Each row was made from one small tree. Brackets hold a mark, then the marks that hang from it, in the order of their numbers. Every link used is in the known rows. Write each row's tree.
Known rows:
{q_446 q_149 {q_747 q_522}}: [  3  -6   1  -4   3  -7  24  11  29   3   7  -5 -16  17 -30   6  10   9
   2]
{q_227 q_446}: [  3  13 -14  17   2   3   1   2  -4   1   0   0  -4  -6 -15  -6   1  -3
   0]
{q_61 q_227}: [  2  10 -11   9  -6 -10  -2  21  -1  -2  -2 -14   4   2 -10   8   1  -3
  11]
{q_61 {q_227 q_24 {q_446 q_149}} q_522}: [ 10  12 -20  48 -10 -16  11   7  -1   3   3  -4 -14   4 -26   9  -6  -5
  -6]
{q_747 q_446}: [  3   9  -9   7   2   6   3  13   5  -2   7  -4  17   3  -8   2 -13   4
  10]
{q_747 {q_446 q_149 q_753} q_522}: [ -6 -13  -2  19  -9   3  31   5  22   3  18   5  21  23 -13 -17  -6  -2
   9]
{q_24 {q_227 {q_446 q_753}}}: [  3   4 -18  27 -17   5   6 -22 -17  -7   7   8 -12   3  -7 -11   4 -12
  13]
{q_446 q_747}: [  5   8  -5  -4   4   5  -4   7  14  -3  -5  -7  -8   5 -17  15   0   6
  10]
{q_24 {q_227 {q_61 q_522} {q_446 q_149 q_747}}}: [ 26  20  11  15   6  -8  27 -14 -12   0  29   8 -49  17 -54  16  14   5
  19]
{q_446 {q_747 q_522} q_753}: [ -7   3  -5   7   0  10   8  11  31  -7  -6  -2 -10  16 -14  -1   1   3
  11]
{q_753 {q_446 q_747}}: [  6  10 -11  -3  13  15  -2  -4  16   7  -9  -5  -1 -11 -16  32  -1   6
   4]
{q_24 {q_227 {q_61 q_522} q_446}}: [ 20  30  10  19  10  -6  14  -9 -30  -5  23   9 -45   5 -32   6   7   2
  11]
{q_446 q_753}: [ -8  -9   1  12 -10   8   0 -12   5  -1   0   8  10   7  11 -10  -3  -9
   8]
{q_446 q_149 {q_747 q_522} q_753}: [ -5 -15   1   9  -8   2  24   0  33   2   7   2  -5  25 -21  -4   7   1
   9]
{q_149 {q_446 q_753}}: [-15 -14 -12  15  -4  20   8 -28   0   9  -2  12  10   3   1  -2   4 -27
   7]
{q_24 {q_227 {q_61 q_522} {q_446 q_747 q_753}}}: [ 16  28   6  26   3   9  11 -15 -11  -9  18  11 -43  16 -37  11   4  -2
  29]
{q_753 {q_446 q_149}}: [  3 -15   0   3   1   2  17 -22   4  19   8   7  10  -7  -6  14   4  -3
  -9]
{q_753 q_446}: [  2   3  -6   2   9   9   1 -10   0  10  -4   2   6 -16   1  17  -2   0
  -6]
{q_227 q_24 q_61 {q_446 q_747 q_753}}: [  1  22  -7  25  -1  24   8   1  11  -1   5   6 -12   1 -21  -1   2   1
  16]
{q_227 q_24 {q_446 q_149}}: [  4  -5 -18  28 -12  -2  16 -11   2   8   6   5  -4  -5 -12  -7   2  -2
 -15]

Which tree is each row?
[ 10  29   5  30  13   5   8   1 -10   0   9   9 -30  -4 -20   2  -4   4
  -6] -> {q_227 q_24 {q_61 q_522} q_446}
[ 11  30  16  20  20   2  10   3 -13   1  16   9 -27   3 -29   1   1   2
   6] -> {q_227 {q_61 q_522} q_446}
[  7  -7  -6  -2   5   7  13 -15  18  15   3   0   1  -3 -22  29   4   3
   1] -> {q_753 {q_446 q_149 q_747}}
[ 20  31  -4   2   6   5  14   1 -13  -6  19  -2 -38   3 -43  13  17   6
  25] -> {q_24 {q_227 q_61 {q_446 q_747}}}
[  5  -2  -6  -2  11   3  25   1  29  13   3  -5 -10   2 -30  24   7   8
  -5] -> {q_753 {q_446 q_149 {q_747 q_522}}}
[-10  -6 -18  11   0  27   4 -21  14   5  -6   5   2   7 -13  12   5 -21
  17] -> {q_149 {q_446 q_747 q_753}}
[-13  -2 -18  10   6  22  16  -4  25   3  -6   1 -10  13 -22   7   7 -15
  11] -> {q_149 {q_446 {q_747 q_522} q_753}}
[  3  23 -35  34 -10  -5  -2  22  -2  -3  -9 -14  -3 -11 -15   4  -4  -3
  -1] -> {q_61 {q_227 q_24 q_446}}
[ -9   4  -9  18  -2  10  15  17  20  -5   7   0  16  15  -5 -14 -13   1
  12] -> {q_747 {q_446 q_753} q_522}
[  2  -3  -3   8   1  -6  32  17  19   5  19  -3   9  16 -23  -6  -4   7
   1] -> {q_747 {q_446 q_149} q_522}
[  4   3  -2  25  -9  17  25 -12  13   7  17  11  -8  10 -27  -3   8  -2
  14] -> {q_227 q_24 q_61 {q_446 q_149 q_747 q_753}}
[  0  20 -26  59 -13   0  -5   7   0  -5  -9  -2  -8   3 -10   2 -15 -11
   4] -> {q_61 {q_227 q_24 {q_446 q_753}} q_522}
[ 13  -5 -13  16 -15 -12  21 -21 -17   3  18   6 -18   4 -23  -4  12  -5
   2] -> {q_24 {q_227 {q_446 q_149}}}
[  5  20 -30  21  -2  11  -4   9  14  -5 -11  -7 -16  -8 -21  10  -5   6
  -2] -> {q_227 q_24 {q_446 q_747}}
[  7  17 -34  30  -7 -11  21  34  27   1  -2 -20 -20   7 -46  11   6   6
   0] -> {q_61 {q_227 q_24 {q_446 q_149 {q_747 q_522}}}}
[  6  -3 -18  24 -15  -2  30 -10  13  -4  14   3 -28  20 -37  -5  13  -2
  14] -> {q_24 {q_227 {q_446 q_149 {q_747 q_522} q_753}}}
[  4  17 -12  29  -4 -12  -6  17   0  -6  -9 -10 -14   2  -6  18 -13  -1
  -4] -> {q_61 {q_227 q_24} q_522}
[  1  20   6  43   3  12   9 -10  -6  -1  10  17 -19   3  -9  -8  -7  -5
   2] -> {q_227 q_24 {q_61 q_522} {q_446 q_753}}
[ 12  37 -31  41   0  -4  -9  27  11  -8 -13 -16 -27   0 -36  26 -12   3
   6] -> {q_61 {q_227 q_24 {q_446 q_747}} q_522}
[ 17  20   6  26   9   2  21  -3   7   5  17   7 -34   9 -43  13   3   8
   2] -> {q_227 q_24 {q_61 q_522} {q_446 q_149 q_747}}
[ 10  -4   9  21 -15   0  35 -31 -20   5  35  19 -15  13 -23 -15  19 -10
  21] -> {q_24 {q_227 q_61 {q_446 q_149 q_753}}}
[ 13  13  21  22  12  -6  26  -8 -10  11  28  14 -22  12 -36  -2   8  -1
   5] -> {q_227 {q_61 q_522} {q_446 q_149}}
[ 14  37   0  24  16  10   5   9   4  -3   5   2 -38   0 -36  17  -4  10
   5] -> {q_227 q_24 {q_61 q_522} {q_446 q_747}}
[ -4  25 -39  42 -11   5   5  34  29  -8 -14 -17 -13   6 -29   3  -3  -1
  10] -> {q_61 {q_227 q_24 {q_446 {q_747 q_522} q_753}}}
[ 22  12  17  20   3 -13  31 -21 -26   3  35  15 -41  13 -37   3  13  -1
   9] -> {q_24 {q_227 {q_61 q_522} {q_446 q_149}}}
